Each row comes from the steps of one walk. Every step used is in the known rows, and no mark comes twice. Write the walk behind each row, first mark first.
Known rows
C/S: [ 0.75  0.50 -0.46  2.65  2.54 -1.07 -0.10  1.96 -1.56  0.64 -1.85 -0.76
 -0.14  1.81  2.09 -1.82  2.85  1.69 -0.57  2.19]
E/N/X/U: [ 1.63  0.09 -6.37  1.08  2.36 -0.97 -0.52  0.36  0.07 -0.04 -0.71 -2.02
  0.88 -3.20  1.01 -1.24  0.11  2.01  1.79  1.70]
C/R: [-0.28 -0.90 -2.94  2.85  0.61 -2.02 -0.39  2.95 -0.62 -1.13  0.09 -0.27
  1.86 -1.02  2.03 -2.16  2.78 -0.99 -0.52  2.68]
E/Y/S/N/Q: [ 0.80 -2.24 -1.92  3.35  2.98 -1.45 -1.59  0.70 -0.76 -2.67 -1.35  0.15
  0.74 -3.19  0.83 -2.34  3.25  1.39 -2.52 -0.28]
R/C/S: [-1.09 -0.37 -0.63  1.94  1.81 -2.03  0.84  3.38 -0.51  1.54 -2.19 -1.04
 -1.72  3.26  2.62 -3.32  3.24  3.49 -2.47 -0.09]
X/C/S: [-1.49 -0.11  0.46  3.57  0.80 -0.93 -0.23  1.06  1.20  1.60 -3.82 -1.07
  1.40  1.75  0.17 -1.67  2.69  1.48 -2.11 -0.39]
E/Y: [ 0.80 -2.48 -2.20  1.04  3.39 -0.30 -0.15 -1.05 -0.93  0.43 -0.16 -0.62
  1.48 -1.72  0.77 -2.89  1.66  0.55 -0.80  1.61]
C/S/N: [ 0.61 -0.79 -0.82  3.23  0.81 -1.72 -1.17  2.30 -1.29 -0.66 -2.64 -1.22
 -1.36  0.81  2.22 -1.76  3.92  1.97 -1.48  2.03]
U/X/C/S/N/Q: [ 0.17 -0.30 -2.81  3.72  0.75 -2.28 -1.93  1.82 -0.15 -1.49 -2.39 -2.04
  1.67 -0.60  3.03 -0.65  3.11  1.24  0.40 -0.16]
U/X/C: [ 0.12 -0.77 -2.60  1.88  1.30 -1.45 -1.66  0.28  1.14  0.58 -1.42 -0.90
  2.34 -0.27  1.11 -1.03  0.67  0.84  0.07 -0.46]
S/N/X: [ 0.33 -1.46 -3.40  2.54 -0.88 -0.85 -3.29  0.97 -0.56 -1.51 -0.96 -1.30
 -0.92 -1.76  1.83 -1.82  3.31  0.42  0.01  2.03]
Y/S/N/E: [-0.58 -1.16  1.28  3.11  0.43 -2.13 -3.57  2.19  2.28 -1.13 -1.79  0.82
 -0.32  0.19 -0.77 -1.69  1.69  1.21 -5.00 -1.09]
U/X: [ 1.82 -0.37 -3.44  0.73  2.48 -1.40 -1.70  0.67 -0.68 -0.23  0.27 -0.50
  1.40 -0.49  2.45 -1.12  0.59  0.93  1.25  1.51]
C/E/Y/S/N/X: [ 1.68 -2.61 -3.29  4.15  2.50 -1.39 -1.64  1.80 -3.09 -0.91  1.37 -0.28
 -0.90 -3.29 -0.68 -1.98  2.66  0.93 -2.33  0.39]
R/C/E: [-1.20 -1.71 -2.42  0.81  0.81 -1.76 -0.05  4.07 -0.38  2.09 -0.25 -0.48
 -0.76  2.05  0.68 -3.09  2.58  2.47 -3.81 -0.47]
N/E/Y: [-0.85 -2.53  0.60  0.86  1.85 -0.98 -1.52 -1.07  1.51  1.32  0.87 -1.27
  2.31  0.12  0.30 -2.78  0.54 -1.03 -2.56  1.00]
Q/N/S/Y: [ 1.04  0.82  0.34  2.98  3.55 -4.55 -2.34 -1.46  2.12 -2.54 -0.21  1.03
  2.03  1.22  4.05  1.45  2.21  0.19 -2.23  1.37]
N/S: [-2.40 -0.80  0.82  2.07  2.31 -0.72 -1.95 -0.01  0.57 -0.88 -0.32  1.01
  0.91  0.88  2.52 -0.78 -0.35  0.20 -1.72  2.01]
Q/N/X/U: [ 2.60  0.67 -4.70  2.44  2.77 -2.16 -0.44  0.35  0.81 -1.83 -1.58 -0.30
  1.70 -0.64  4.10  1.33  2.61  0.94  1.78  3.45]
U/X/C/S/N/E/Y: [ 0.01 -2.00 -1.24  3.77  1.22 -2.50 -1.69  0.05  0.49 -0.06 -1.10 -2.43
  0.99 -0.83  1.66 -1.38  1.46  0.71 -0.93 -0.56]
C/E/Y/S/N/X/U: [ 2.08 -2.92 -4.69  3.96  3.41 -1.48 -1.01  2.12 -2.59 -1.43  0.40 -0.44
 -1.24 -3.46 -0.61 -1.72  1.84  0.79 -1.36  1.09]

Write each row's walk
[ 0.12  0.23 -1.35  1.69  3.10 -3.34 -2.36 -1.48  1.34 -0.74  0.53 -0.80
  1.24 -1.23  0.78 -1.05 -0.34  1.22 -2.07 -0.33]  E/N/S/Y
[ 1.02 -2.74 -1.26  3.03  3.14 -1.42 -1.29  0.14 -0.56 -1.53 -1.23  0.44
 -0.41 -2.81 -0.30 -2.55  2.11  1.74 -3.12 -0.28]  E/Y/S/N
[ 0.21 -2.67 -1.60  4.61  2.18 -1.26 -1.73 -0.31 -0.20 -1.36 -1.57 -0.27
 -0.21 -3.58 -0.69 -2.29  2.40  1.37 -2.36 -1.23]  E/Y/S/N/X/C
[ 0.43 -0.89 -0.32  3.17  1.14 -1.72 -2.73  2.42  0.85 -1.69 -2.53  1.36
 -0.91 -0.68 -0.51 -1.56  2.35  2.22 -3.88 -0.69]  Y/S/N
[-0.84 -3.60 -0.45  1.49 -0.31 -1.73 -2.78 -0.14  1.70 -0.48 -0.56 -1.57
  0.50 -0.97  0.57 -2.61  2.15 -0.44 -3.46  0.87]  S/N/E/Y
[-2.07 -1.53 -2.31  1.36  1.17 -2.36  0.05  3.37 -0.11  1.75  0.38 -0.68
 -0.68  0.68  0.97 -2.32  0.90  3.58 -4.47 -1.25]  R/C/E/N/S
[-0.79 -1.41 -3.54  0.57  0.69 -2.19  0.35  3.86 -0.16  2.45 -0.13 -1.10
 -0.41  0.57  0.14 -2.90  2.00  3.80 -4.19 -1.37]  R/C/E/N
[-1.31 -0.20 -1.41  1.36  2.12 -1.30 -1.17 -0.22  0.89  0.08 -0.09 -0.37
  1.75 -1.51  1.28 -0.70 -0.97  2.37 -2.15  0.53]  E/N/S
[-0.25  0.30  0.19  2.62  2.51 -2.56 -1.04 -0.26  1.68 -1.67 -1.03  1.52
  2.40  1.14  4.46  1.84  1.56  1.33 -2.27  2.30]  Q/N/S
[-2.33 -1.25 -1.54  3.62 -0.66 -1.69 -0.52  1.99  1.95  0.25 -2.39 -0.79
  3.02 -0.60  0.17 -2.00  2.61 -0.66 -2.11  0.00]  X/C/R
[-0.32 -2.91 -3.16  3.42  1.51 -2.26 -0.62  3.45 -1.84  0.14  0.38 -0.68
 -2.58 -1.09  0.38 -3.38  3.19  2.82 -3.71 -1.42]  R/C/E/Y/S/N/X
[-1.03 -1.00 -2.31  1.60  2.01 -3.93 -0.92  2.43  0.27  1.04  0.95 -1.08
 -0.97  0.74  0.58 -2.63  1.37  2.60 -4.45 -1.96]  R/C/E/N/S/Y
[ 1.29 -0.57 -3.30  4.00  1.61 -1.54 -1.09  2.29 -1.95 -1.81 -2.55 -1.97
 -2.32 -0.35  2.92 -1.44  3.42  1.28  1.35  3.11]  C/S/N/X/U
[ 0.00 -0.90 -1.58  5.14  0.18 -1.70 -3.22  2.74  0.04 -1.44 -1.78  0.46
 -1.08 -1.81 -1.30 -1.19  2.87  1.64 -3.34 -1.54]  Y/S/N/X/C/E
[-0.71 -2.04 -3.31  3.75 -1.90 -1.09 -3.25  1.63 -0.02 -0.58 -1.38 -1.65
 -0.36 -1.86  0.19 -1.55  3.55  0.22 -1.45  0.41]  S/N/X/C/E
[ 0.93 -1.13 -0.06  1.64  2.10 -2.89 -0.83 -1.20  2.41  0.00  0.00 -0.34
  3.56  0.47  2.69  0.17  2.35  0.29 -2.98  1.36]  Q/N/E/Y
[ 1.42 -3.02 -2.47  3.26  2.64 -1.62 -1.20  2.14 -2.27 -0.45  0.61  0.30
 -0.42 -2.52 -1.30 -2.00  2.48  1.26 -3.81  0.04]  C/E/Y/S/N
[-1.16 -1.10 -2.53  2.08 -0.24 -1.12 -0.77  1.50  1.47  2.64 -1.65 -1.19
  2.76 -0.95 -2.29 -1.24  1.44  1.82 -3.80 -1.65]  X/C/E/N
[ 0.21  0.85 -4.24  0.38  1.27 -1.03 -1.09  1.38  0.58 -0.50 -1.14 -1.53
  3.85 -2.34  1.80 -1.35  2.49  2.24 -0.72  0.38]  E/N/Q
[ 0.43 -0.40 -4.92  2.30  1.04 -2.05 -1.64  1.80  0.04  0.07 -0.24 -1.83
  3.56 -2.16  1.06 -0.34  1.51  1.42 -0.26 -1.11]  U/X/C/E/N/Q
[-1.71 -2.55  0.09  2.54  0.85 -2.81 -0.10  2.60  0.20  0.76 -1.72 -2.13
 -2.16  1.97  2.31 -3.76  3.46  2.76 -4.00 -0.56]  R/C/S/N/E/Y
